Each row comes from the steps of one path. Every step used is in the known rows, and no mark comes twice. Write the path behind each row, first mark first.
Known rows:
R-K: [ 36.1   1.2 -24.5  14.3  -7.0   3.8 -53.0 -38.2 -23.6  11.5  19.8  19.1
  -8.7  27.2   3.1 -16.1   7.8  34.4 -41.0  -6.3  -3.1]
K-V-N-R: [  5.3  28.6 -38.5  31.4 -18.4  -5.2 -61.8  -9.5 -32.4 -14.3 -36.4 -12.0
  27.8  17.5   3.3  10.7  10.0  22.7 -22.9 -25.0 -31.4]
U-N-R-K-V-M: [ 41.0  14.0 -60.9  34.0 -16.0 -19.6 -79.4 -31.1 -33.9  16.8 -12.5   5.1
  38.3  27.3  -6.9  13.5  14.4  17.7 -45.9   4.4 -25.3]
V-N-F: [ 26.6  15.4 -33.1  35.7  -0.1  11.7 -42.2 -14.7 -40.5 -14.1  -2.4 -18.6
 -18.8  20.4  -9.6   2.0   7.1  40.3 -26.4 -27.0  -6.3]
U-N-F-K: [ 36.4  15.3 -15.4  21.2  12.9   8.6 -44.4  -3.8 -46.7   8.8  21.3 -14.5
 -20.9  12.0 -12.9  -6.4  11.6  15.8 -26.6 -20.7  -9.9]
M-V-N-F-K: [ 38.7   9.9 -39.3  42.3  16.7  17.3 -52.1 -24.3 -54.9 -25.4 -13.0 -12.1
  -4.7   3.5   1.7 -17.1  20.6  15.5 -21.7 -13.3 -13.5]
N-V-K-R: [ 36.5  15.5 -26.3  20.8  -7.0  21.0 -41.8 -28.5 -24.0   3.9 -25.7  -5.0
  22.1  20.2  23.1  -9.5  -9.0  12.0 -26.5 -18.2  -0.9]
U-N: [  0.6  40.0 -12.6  13.5  -4.6 -13.1 -36.2   4.8 -38.5  28.6  20.8  -8.0
 -10.1  11.4 -21.8   7.8   1.7  37.1 -44.9 -28.2   2.7]
F-N-U: [  0.2   3.1 -32.8  32.9 -10.2  -4.1 -20.9   1.3 -29.7 -12.5   6.4   4.8
 -26.3  11.2  10.7 -21.4   4.8  26.3 -20.8 -25.5  14.1]
M-V: [ 15.7  26.8 -22.3  15.2  -5.3   5.1 -43.2 -23.6 -33.7   2.4   1.1   1.6
  -5.4   0.6   1.3  -8.4   7.9  28.1 -44.7 -15.6   4.5]
R-K-V-N: [ 22.1  13.5 -49.5  39.9 -12.6 -17.3 -61.9 -48.2 -36.8  -4.3 -27.6  14.3
  19.4  14.8   3.3  -5.9   8.6  31.0 -26.9  -8.3 -12.4]
F-K: [ 33.6   1.5  -5.9  22.5   2.1   4.8 -41.3 -10.7 -33.6   7.7  12.6  10.9
 -13.4   9.4  11.5 -25.1  16.0  13.2 -18.3 -16.4  -1.1]
U-N-F-K-R: [ 41.9  19.5   1.9  24.6   4.3  -2.7 -54.6 -20.6 -38.8  10.2   3.0 -17.3
   2.6  12.1   0.6   1.4   9.6  14.9 -17.8 -13.3  -2.6]
F-N-V: [ -4.3  24.2 -28.0  33.7  -4.5  21.1 -21.9  -9.1 -26.2 -10.1  -8.7  -4.3
 -30.2   2.9  15.8 -19.6   8.8  10.9 -12.7 -31.2   2.3]
F-K-V: [ 34.9   5.7 -12.7  25.8 -11.5  -9.6 -51.3 -30.1 -29.8   8.4 -12.3  14.7
  -0.5  -1.5  16.3 -17.0   9.8   1.8 -12.9 -13.6  -6.3]
K-V: [ 21.6  19.3 -14.8  17.1 -23.1 -13.6 -46.1 -29.9 -20.4  15.2  -9.7  10.4
  -4.3   3.3   7.0  -1.1  -0.3  21.2 -27.0 -19.5   1.6]
F-N-R-K-V: [ 19.3  11.4 -38.1  33.2 -22.6  -4.2 -70.7 -39.8 -23.8  -7.6 -21.1  12.3
   7.4  17.0  15.1  -0.8  14.1  12.0 -23.1  -3.2 -19.8]
N-V: [ 14.5  21.2 -22.5   8.5  -3.3  22.7 -24.8 -14.3 -20.2   2.2   1.8  -6.8
 -13.9  12.4   8.6 -18.2   1.3  16.6 -27.0 -34.1 -10.8]
U-N-F: [ 21.8  31.9 -17.5  12.6   0.5   4.5 -39.2  -3.2 -39.3  14.8  24.0 -23.7
 -25.9  18.8 -25.8  12.9   1.0  37.1 -43.3 -28.7  -4.1]

Which path is each row?
[ -1.8  44.2 -27.5   7.9   2.8  10.5 -24.9   0.4 -32.0  15.7   7.0 -16.6
  -5.3   9.6 -12.1  -3.8  -1.7  20.6 -37.8 -39.0 -13.7]  U-N-V
[ 32.0  15.9 -45.7  25.8  -1.2  17.3 -46.9 -21.7 -42.9   3.8 -11.9   6.8
   8.4   9.1   7.0 -10.3  -2.1  23.6 -50.7  -8.6   5.9]  M-V-K
[ 51.1   2.0 -17.6  25.3  -6.3   3.9 -53.3 -35.3 -31.0  -0.7  -9.6   2.4
 -12.4   1.6  11.5 -11.6   8.3   2.6 -12.8 -14.3 -12.2]  N-F-K-V
[ -0.8  34.7 -45.5  29.5  -4.5   9.5 -59.3  -4.7 -43.1 -24.5 -27.3 -18.7
  26.6  14.4  -2.1   3.8  17.5  28.6 -38.3 -21.4 -27.9]  M-V-N-R
[ 21.4  17.5 -29.9  42.4  -8.9  18.9 -39.1 -24.7 -29.3  -6.5 -34.4  -2.9
   8.4  10.8  29.2  -9.7  -2.6   8.2 -14.1 -14.2   9.4]  F-N-V-K-R
[ 20.7  10.8 -47.1  26.6  -5.1   7.5 -68.6 -24.8 -34.5 -14.8  -8.0   0.9
  23.1  37.2   0.7  -4.5  16.8  33.7 -38.5  -9.8 -33.0]  V-N-R-K
[ 43.5  14.4 -20.9  41.9   8.4   6.2 -61.9 -39.6 -49.9 -21.7 -27.7 -15.6
  17.6   3.4  13.6  -8.9  17.9  14.0 -14.2  -5.7  -5.9]  M-V-N-F-K-R
[ 54.0  -5.4 -56.8  34.2 -20.7  -8.3 -78.7 -41.4 -22.8   5.6 -16.8  14.2
  32.6  29.0  10.0   2.2  16.1  15.7 -37.1   7.3 -23.2]  N-R-K-V-M
[ 39.7  10.9 -14.6  26.4 -13.3   3.3 -50.9 -25.5 -27.2  14.0 -14.8   4.3
  18.6  20.5  16.8  -2.1  -6.6  26.6 -29.1  -9.1  13.3]  V-K-R
[ 55.4   1.8   6.0  24.4  -0.5   7.8 -53.8 -31.0 -29.5  -1.8  -0.4  -8.0
  -4.0  13.8  16.2 -10.6  10.5  12.6  -9.5 -10.9   0.0]  N-F-K-R
[ 30.4  11.0 -46.1  19.8   0.2  33.4 -30.7 -12.2 -29.4   3.4 -12.0  -1.1
   0.0  19.2  13.3 -19.1  -7.6  12.8 -35.2 -25.0  -7.9]  N-V-K
[ 58.1  -7.8 -52.4  39.3 -18.4 -16.6 -67.4 -51.3 -25.7  15.2 -10.2  24.7
  18.8  19.5   9.0  -4.9  10.7  20.4 -36.9   8.4  -2.8]  R-K-V-M
[ 23.4  33.3 -29.8  20.5  -1.2   9.3 -42.8 -17.5 -34.4  14.0 -21.2 -13.3
  27.7  18.2   7.7   1.8  -9.9  14.9 -34.3 -20.8  -2.8]  U-N-V-K-R
[ 38.1  19.9 -25.6  25.7  -7.8   5.8 -56.3 -36.5 -37.0   4.5 -26.8   1.3
  28.1   9.7  17.1  -3.1  -3.1  21.5 -40.3  -2.0  11.4]  M-V-K-R
[  6.3   7.2 -47.5  28.7  -3.4  -8.3 -27.6  -1.1 -36.7 -16.5  -4.7  -3.4
   5.3  20.6   1.6 -17.3   2.1  37.9 -28.7 -31.0  -4.9]  V-N-U
[ 20.7  -0.3 -65.1  31.4  -9.8 -19.1 -47.5 -37.1 -34.7 -17.3 -22.0  12.2
  23.0  20.1   6.4 -18.3   0.8  28.4 -30.2 -15.0 -15.7]  R-K-V-N-U
[ 32.0   4.6 -30.3   7.5 -10.0  12.9 -66.1 -26.3 -20.8  -0.7  11.2   4.7
   9.6  37.9   3.1  -7.4  14.1  27.9 -42.4  -8.5 -29.2]  N-R-K
